Each row comes from the steps of one walk. Every step used is in the known rows, and no mark comes twice. Write the walk behind each row, first mark first.
In the rows, zero is written as 128.
Known rows:
J B: [147 154 110 104 114  94  78 118 129  76  88 109 105 111 159 125 148 129
 149  97 126 131  93 186 152  91 118 104 128 150 142 124  97 156 119 103
 103 152 118 148 139 136 157 138 131 134 116 102  80]
K E: [179 162  74 107 118  96 109 133  91 123 126 131 108 120 160 139 130 118
 144  98 133 108  85 197 129  70 119 116 168 164 132 136 122 157 147 133
 116 159 121 149 147 133 152 133 131 163  94 126  75]
E K: [183 125 119 108 116 113 104 117 134 121 104 155 108 139 150 143 148 140
 138 112 141 126  94 184 166  83 129 116 136 162 130 114 104 179 131 140
 108 168 134 139 135 145 164 146 175 125 108 130  62]
L W S X Q: [191 147  99  58 145  64 109 157 105 109 117 152 118  93 180 134 109  51
 117 115 132 136 105 174 169 105 154 155 168 153 130 128 144 117  89 117
  71 156  74 167 183 126 145 168 150 152  98  77 137]
H T F L: [188 155 140 112 105  78  58 129 149 110 112 141 113 123 162 100 137 175
 133 103 117  91  99 135 127  89 128 121 125 151 147 142  93  76 154  98
 133 145 169 144 122 146 111 175 111 164  99 169  89]
S F L W Q X: [172 141 113  66 120  68  70 141 103 143 108 154 119 160 177 132 131  73
 124  44  85 162  88 119 181 144 144 139 150 155 155 127 159 125 136  97
 103 158 113 113 176 125 132 155 183 165 116  91 141]
H T B J: [203 125 111 118 138 109  83 152 132  76 102 123  91 152 137 126 143 149
 132 128 128 122  80 176 184  31 143 116 134 221 145 136 121  91 146 106
 138 153 132 133 138 136 132 173 154 192 114 139  57]
W S F T: [164 138 125  65 101 114 100 120  79 124  94 151  96 163 164 151 125  68
 152  83 129 114  94 170 205  81 110 122 145 133 172 133 156 112 130 146
 133 147  63 151 155 125 110 150 140 122 126 135 129]
U B J: [190 132  77 106 142  92  85 128 142  51  90 149  89 129 127 130 130  96
 152 108 128 142  60 185 147  68 130 111 156 174 167 111 140 128 131 127
 126 155 147 121 152 124 160 143 153 169 110 119  42]
H T: [198 150 113  97 123 100 100 134 116 104  98 125  79 136 156 120 140 139
 128 126 117 113  82 168 137  58 145 113 146 160 152 108 121 131 137 126
 117 164 130 166 148 139 144 158 152 136 104 143  59]
J B U: [128 175 107 124 129 106  81 103 115  78  87 120  94 108 138 123 132 149
 142 118 120 134  93 184 143  90 125 118 137 180 139 119  89 138 138 108
  80 173  73 142 130 125 167 131 120 167  92 101 115]
U B T: [192 141  95 111 121  90 104  82 146  84 110 134  96 141 133 131 127 128
 154 125 119 140  49 161 137  63 120 106 148 164 154  97 127 139 120 118
 100 167 136 152 127 138 158 146 161 158 107 124  46]
E K W L: [144 147 132  87 108 102  84 152 115 117 121 146 104 146 180 154 153 119
 121 113 144 128  61 138 158  64 101 108 141 185 137 116 106 182 133 156
 115 135 112 136 121 143 155 144 148 165 106 122  55]
P X: [186 130  93 106  95 116 114 129 134 106 128 153 104 116 158 124 133 107
 151 115 134 157 103 183 145  93 140 125 158 161 147 132 111 175 125 130
  83 152 123 164 122 134 155 138 141 151 133 126  54]
X S F: [171 149 117  78 118  98  88 112 133 114  88 104 100 135 134 134 143 101
 123  73 122 111  96 192 182 101 139 131 149 136 148 153 159 142 139 156
 148 142  98 120 166 158 133 131 127  92 132 118  95]
X Q W: [162 141 126  85 121  90  82 153  94 102 109 165  99 101 128 117 138 123
 113 126 165 141  78 176 164  91 139 126 154 172 106  94 119 133 134 144
  93 175 145 130 149 166 170 152 166 146 105 116  82]
F L W S X Q: [180 162 111  57 145  39  81 149 129 119 113 159 140  94 181 128 103  56
 117  75 130 131 102 160 167 128 142 157 162 134 135 143 121  77 106  97
  73 158  90 171 169 127 132 170 136 153  86  89 152]
F T B U: [156 145 114 146 110 122 105 100  91 103 117 169 101 144 125 156 119 177
 150 115 132 136  81 154 199  45 102 120 146 205 150 125 107 101 164 107
 114 156  94 133 124 126 121 163  96 202  95 129  96]
B U: [161 170  91 120 135 105 103 108 105 107 103 152  87 121 133 132 126 149
 144 132 124 140  82 170 143  81 124 129 159 191 162 113 117 142 152 141
  89 178  97 128 146 134 161 141 118 176  97 116 110]
X Q: [175 140 109  78 131  89  90 125 105 114  90 133 111 118 146 119 137 126
 135 128 155 138  95 175 155  80 130 128 159 154 107 111 120 125 114 126
 108 169 123 150 161 149 157 146 155 126 111 110  76]
B T: [199 146 108 106 113  96 102  86 145 113 107 123  98 131 148 135 139 151
 154 133 131 135  76 159 152  57 120 121 159 181 165 114 108 151 120 120
 100 176 112 152 136 143 153 144 150 177 109 121  85]
Q W S F: [154 150 128  73 109 101  81 162 105 113 122 166  87 136 154 136 139  63
 120  87 130 123  80 180 186 113 127 127 130 157 167 114 166 143 148 174
 105 154 109 111 149 154 139 146 157 128 130 130 140]
L W: [192 132  90  96 113  80 108 135 141 113 110 151  89 106 159 137 134 110
 150  99 113 147 101 155 146  86 121 125 160 172 171 117 129 161 120 129
 116 158 127 134 166 134 153 153 135 152 106  97  87]
Q W L: [163 167 132 113 112 102  94 168 114  93 132 151  94 124 150 144 146 130
 118 104 147 141  53 139 142  81 104 111 147 179 181 110 125 161 151 157
 102 145 145 137 144 157 179 155 139 186 102 113  78]
A K W Q X: [144 118 111  75 106  80  86 167  75  88 125 169  94 169 175 154 153 133
 121 126 112 155  23 148 167 110 135 128 171 211 116  90 154 190 134 122
  85 155  90  77 149 122 127 144 193 182 129 110  86]
T H: [161 142 110  96 141  93  84 103 119 119 109 166 125 139 156 133 141 113
 154 129 138 128  92 189 139 102 101 118 152 175 168 122 145 161 132 116
 100 143 117 130 148 139 133 150 113 127 135 119  71]
X S F L W Q: [156 125 112  55 111  79  75 139 144 123 102 126 104 122 143 131 122  76
 108  47 106 125 105 155 194 152 147 152 139 124 152 152 159  90 127 139
 130 144  86 122 191 156 115 149 144 112 102 108 125]
L W S F T H: [161 121 122  55 125  98  86 118  97 144 101 187 109 153 169 149 119  46
 154  88 128 124 113 170 199 115  91 136 144 160 183 132 177 125 117 124
 132 137  33 145 165 116  87 158 130 123 136 113 134]
X S F T: [176 140 126  79 104 115  96  96 105 110  79 125 100 147 127 150 133 106
 132  64 133 102  91 182 217  83 120 128 152 129 152 149 151 122 145 143
 163 144  72 141 165 148 118 136 113 115 123 133  87]
Q W S X: [179 175 121  92 128  86 105 165 103  81 148 183 107 104 174 149 123  63
 112 104 129 110  66 183 170 103 146 136 158 168 175 121 147 152 140 141
  60 150 118 141 154 140 144 167 137 181 106 113 134]
F L W Q: [166 125 100  80 110  73  88 149 134 111 123 159 103 110 165 129 120 101
 135  83 110 148  97 136 160 124 131 139 148 149 168 119 123 109 120 115
  98 158 127 139 177 138 135 163 156 160  87 108 108]
F L W S: [182 145 104  82 113  62  83 152 165 126 118 157 106 116 164 132 111  70
 141  68 108 134  96 155 164 120 113 130 151 146 176 137 119 116 113 118
 107 155 105 154 148 135 124 154 127 151  91 114 136]
W L: [177 162 115 104 123 104 100 138 126 107 109 120 102 134 174 144 143 131
 141 111 137 140  74 142 129  70  95 113 156 163 184 128 131 157 136 144
 115 136 127 156 158 138 170 151 133 164 108 106  70]
Q X: [203 163 105 111 127  86  93 112 117 114 100 146 116 157 154 137 142 110
 139  92 106 149  58 162 160  82 130 108 175 186 141 120 136 184 136  99
 100 163 129 132 146 131 158 142 148 172 128 105  84]
S F L: [151 167 122  84 118  74  61 107 129 131  93 129 124 137 169 132 146 101
 146  46 117 122  97 163 157 103 121 127 136 122 174 142 137 108 165 128
 134 155 156 118 151 134 136 142 130 117 122 127 120]
L W S: [191 130  89  81 115  85 106 158 145 116 118 152  85 116 162 135 117  73
 145 106 111 140 100 162 164 101 122 129 161 170 172 124 140 153  99 137
 102 157  85 151 162 138 137 155 142 146 102 102 122]
S X Q W: [170 172 128  84 139  78  94 146  79  88 118 172 125  91 157 134 136 101
 102 115 155 128  78 182 160  91 156 144 165 161 122 106 130 128 144 129
  69 167 143 138 164 148 172 164 150 173 105 102 103]

Write each row's walk:
[176 134 126  70 108 116 100 118  70 110  83 139 107 181 129 152 127  82
 109  71 113 128  63 155 237 109 147 129 162 146 124 140 171 134 132 120
 130 146  41 137 179 143 116 147 163 145 125 118  96] | W Q X S F T
[188 135 101  88 119  64  85 147 125 124 115 167 121 144 166 130 121  89
 121  68  91 167  71 124 168 130 137 129 163 173 147 122 135 135 119  86
  81 167 119 134 168 132 142 160 171 188  97  93 114] | F L W Q X
[179 166 110  66 146  77 105 140  84  99 110 139 128 115 178 132 118  70
 120 126 146 118  88 191 166 100 152 147 164 145 127 127 143 113 102 126
  68 154  76 169 173 133 139 162 149 140 107  99 124] | W S X Q
[189 138 126 119 114 103  94 143 125 103 124 128  94 152 151 130 142 160
 133 121 116 113  80 162 168  45 140 106 123 189 135 126 123 106 145 107
 122 147 149 145 131 145 126 173 139 145 117 142  52] | H T B
[177 124 121 126  91 108 108 111 103  98 118 156 113 146 147 160 136 150
 154  94 137 128  76 161 203  41 103 107 139 178 149 134 115 113 145 103
 134 139 135 139 133 131 116 169 107 174 115 129  63] | F T B
[191 167 119  86 125  91  84 110 127 123  84 110 115 174 131 138 139  89
 114  54 104 133  75 178 198 111 146 123 159 158 131 153 170 168 141 118
 133 150  88 114 162 153 141 131 143 121 141  99 108] | Q X S F
[167 152 117 110 105  91  82  83 150  83  87  95 102 122 148 124 142 153
 155 125 135 133  89 172 157  69 118 110 135 174 139 119  81 144 107  87
  94 172  92 164 120 141 155 135 158 169 110 104  86] | J B T
[155 154 138  82 130 100  83 171  97 107 110 144 107 118 146 128 140 135
 107 125 173 145  65 141 149  85 109 123 150 169 121 100 118 129 134 152
  98 155 130 152 152 165 186 156 162 170 103 105  79] | X Q W L
[178 110  86  79 110  93 113 158 109 106 125 157  79 106 165 132 128 102
 138 127 112 152  99 150 156 105 132 138 157 171 161 101 142 147 106 139
  92 154 107 135 191 135 144 162 166 159 100  98  91] | L W Q
[159 134 128  66 122  93  85 174 102 106 118 170 100 114 133 120 122  88
 107 133 166 132  74 185 180 111 135 126 147 168 105 102 130 119 112 156
  83 174  99 146 140 170 151 154 167 138 106 124 115] | X Q W S
[175 121 103  81 110 109 101 136 113 115 109 147 117 109 148 107 125 112
 137 134 162 162 108 189 153 100 148 138 154 153  89 126 102 142 107 131
  83 163 108 173 125 143 160 142 167 135 129 115  56] | P X Q
[152 165 125  68 118  80  64 130 133 134 101 133 120 154 177 130 129  66
 141  52 118 118  96 171 173 117 120 129 130 117 175 149 148  98 142 138
 120 151 110 135 148 138 115 140 137 110 121 132 153] | W S F L
[164 185 135  86 142  82  92 164  80  90 125 151 130 101 170 144 138 112
  96 115 165 132  57 149 142  85 131 139 161 167 138 114 135 125 142 138
  71 147 136 154 168 147 186 166 158 191  98  86  97] | S X Q W L
[178 183 131  83 127  65  61  96 147 133  80 114 135 175 133 133 138  96
 112  18 100 126  70 166 193 131 139 125 155 134 135 170 149 125 156 101
 137 154 104 121 149 152 134 129 123 130 128 112 118] | Q X S F L
[204 122  96  84 115  87 108 153 130 103 111 141  96 143 128 139 119  84
 104  93  95 155  68 153 197 131 157 134 176 188 117 127 154 167  98 110
  98 154  63 134 189 155 141 152 162 160 103  82  88] | L W Q X S
[199 140 126  97  92  62  69 115 197 129 134 152 117 108 161 117 108 127
 150 108 119 130 107 116 158 115 102 139 143 180 165 153  92  87 101  94
 111 158 100 142 119 145 101 168 116 208  90 129 155] | B T F L W S
[136 127 112  71 101  76  87 170 115  90 128 160  81 140 173 152 144 116
 137 126 133 120  54 179 163  95 107 129 157 186 144 106 143 161 127 153
 108 147  78  92 132 128 111 139 146 137 122 126 108] | A K W S
[165 120 127  68 106 103  85 152 108 106 118 155 106 169 138 150 134  90
  81 108 119 126  49 165 219 120 162 118 158 196  71 124 125 188 112 130
  87 151  49 118 141 163 127 143 174 147 106 125  61] | E K W Q X S
[152 119 119  72 103  80  88 168 105  84 118 149  92 166 136 157 144 135
  95 112 114 129  18 170 192 125 142 133 177 198  92 116 158 181 127 127
  99 147  57  79 158 147 118 136 173 155 122 106  80] | A K W Q X S
[152 125 126  71 103  97  83 153 121 113 126 165  93 143 172 149 135  75
 123 120 136 113  82 181 193  89 124 114 139 182 122 115 110 172 109 157
  94 155  77 133 116 145 120 147 150 131 104 142  94] | E K W S
[173 137 105 100 143  86  86  61 143 104 114 158 118 151 133 134 126 120
 157 142 128 131  55 178 132  93 104 107 140 179 160 102 146 139 119 101
  91 152 114 151 123 136 137 149 139 144 124 121  44] | U B T H
[165 142 130 123  92  93  63  83 157  78 101 102 110 108 154 112 144 179
 159 133 137 124 103 149 149  81 108 117 124 186 126 137  70 127 108  80
 109 152 114 138 108 144 132 153 127 195 116 119  95] | J B T F
[159 136 133  85 105 119  98 181 110 109 135 159 112 109 147 118 130 116
 111 129 182 169  82 156 146 102 128 131 150 170 103 120 103 152 127 153
  76 146 118 176 116 157 188 149 175 180 120 110  57] | P X Q W L
[195 138 110  83 115  65  85 147 155 112 110 145 116 144 129 133 109  91
 102  56  92 149  70 143 195 149 149 135 170 165 124 148 133 132 112  90
  99 157  80 141 172 155 132 153 144 165  95  94 110] | F L W Q X S
[136 123 145  50  85 110  82 134  74 131 108 173  95 172 174 159 135  59
 131  90 138 103  90 168 232  78 114 120 130 156 133 122 132 143 131 160
 131 149  44 129 121 127  96 146 153 122 115 155 118] | E K W S F T
[167 130 126  96 123 103  91  87  96 120  97 179 122 146 150 145 131 119
 159 116 145 122  86 180 173  82  92 112 161 170 175 117 135 145 135 107
 123 146  92 154 143 128 118 155 108 146 126 132  67] | F T H
[156 140 144  71  92 119  92 152  73 112 112 181  89 147 147 148 129  67
 127  86 141 115  76 169 217  90 114 123 136 152 168 116 158 123 151 160
 120 158  84 133 142 142 121 153 151 148 119 145 135] | Q W S F T
[174 133  96  64 115  88  97 146 124 133 113 146  87 128 175 134 129  54
 145  80 107 135 114 165 174 108 124 139 142 152 177 127 169 138 116 149
 121 148  82 126 171 128 129 149 162 121 124 103 149] | L W S F
[180 165 109  75 145  74 101 120  85  99 104 138 134 103 173 133 133 105
 124 117 148 123  88 182 151  80 152 143 169 146 129 117 132 119 125 112
  80 158 128 155 177 132 161 157 148 150 115  94  95] | S X Q
[161 138  80 113 111  89 113 144  96 110 126 143 105 128 156 148 147 176
 148 100 141 108  71 210 121  81 105 130 164 164 121 124 129 172 160 139
 122 165 126 117 147 118 151 126 171 159 104 118  72] | A K E
[183 136 116  97  97  61  63 146 180 120 134 166 120 104 170 118 113 107
 143  82 111 124 116 132 155 133 106 137 139 158 164 159 111  96 116 110
 117 139 125 130 138 141 101 172  99 173  93 127 152] | T F L W S
[198 121  90  88 118  85 107 153 102 115 118 164  98 141 164 136 125  87
 125 107  92 173  71 133 170 114 147 129 173 194 142 104 151 176 109 102
  79 164  99 133 180 132 149 162 183 184 106  82  93] | L W Q X
[171 151 118  72 113  62  67 119 174 134  90 121 113 118 135 131 129  85
 122  18 106 122 109 166 182 133 132 143 142 124 159 163 143 105 140 127
 156 147 106 124 167 150 126 137 119 108 106 107 126] | X S F L W
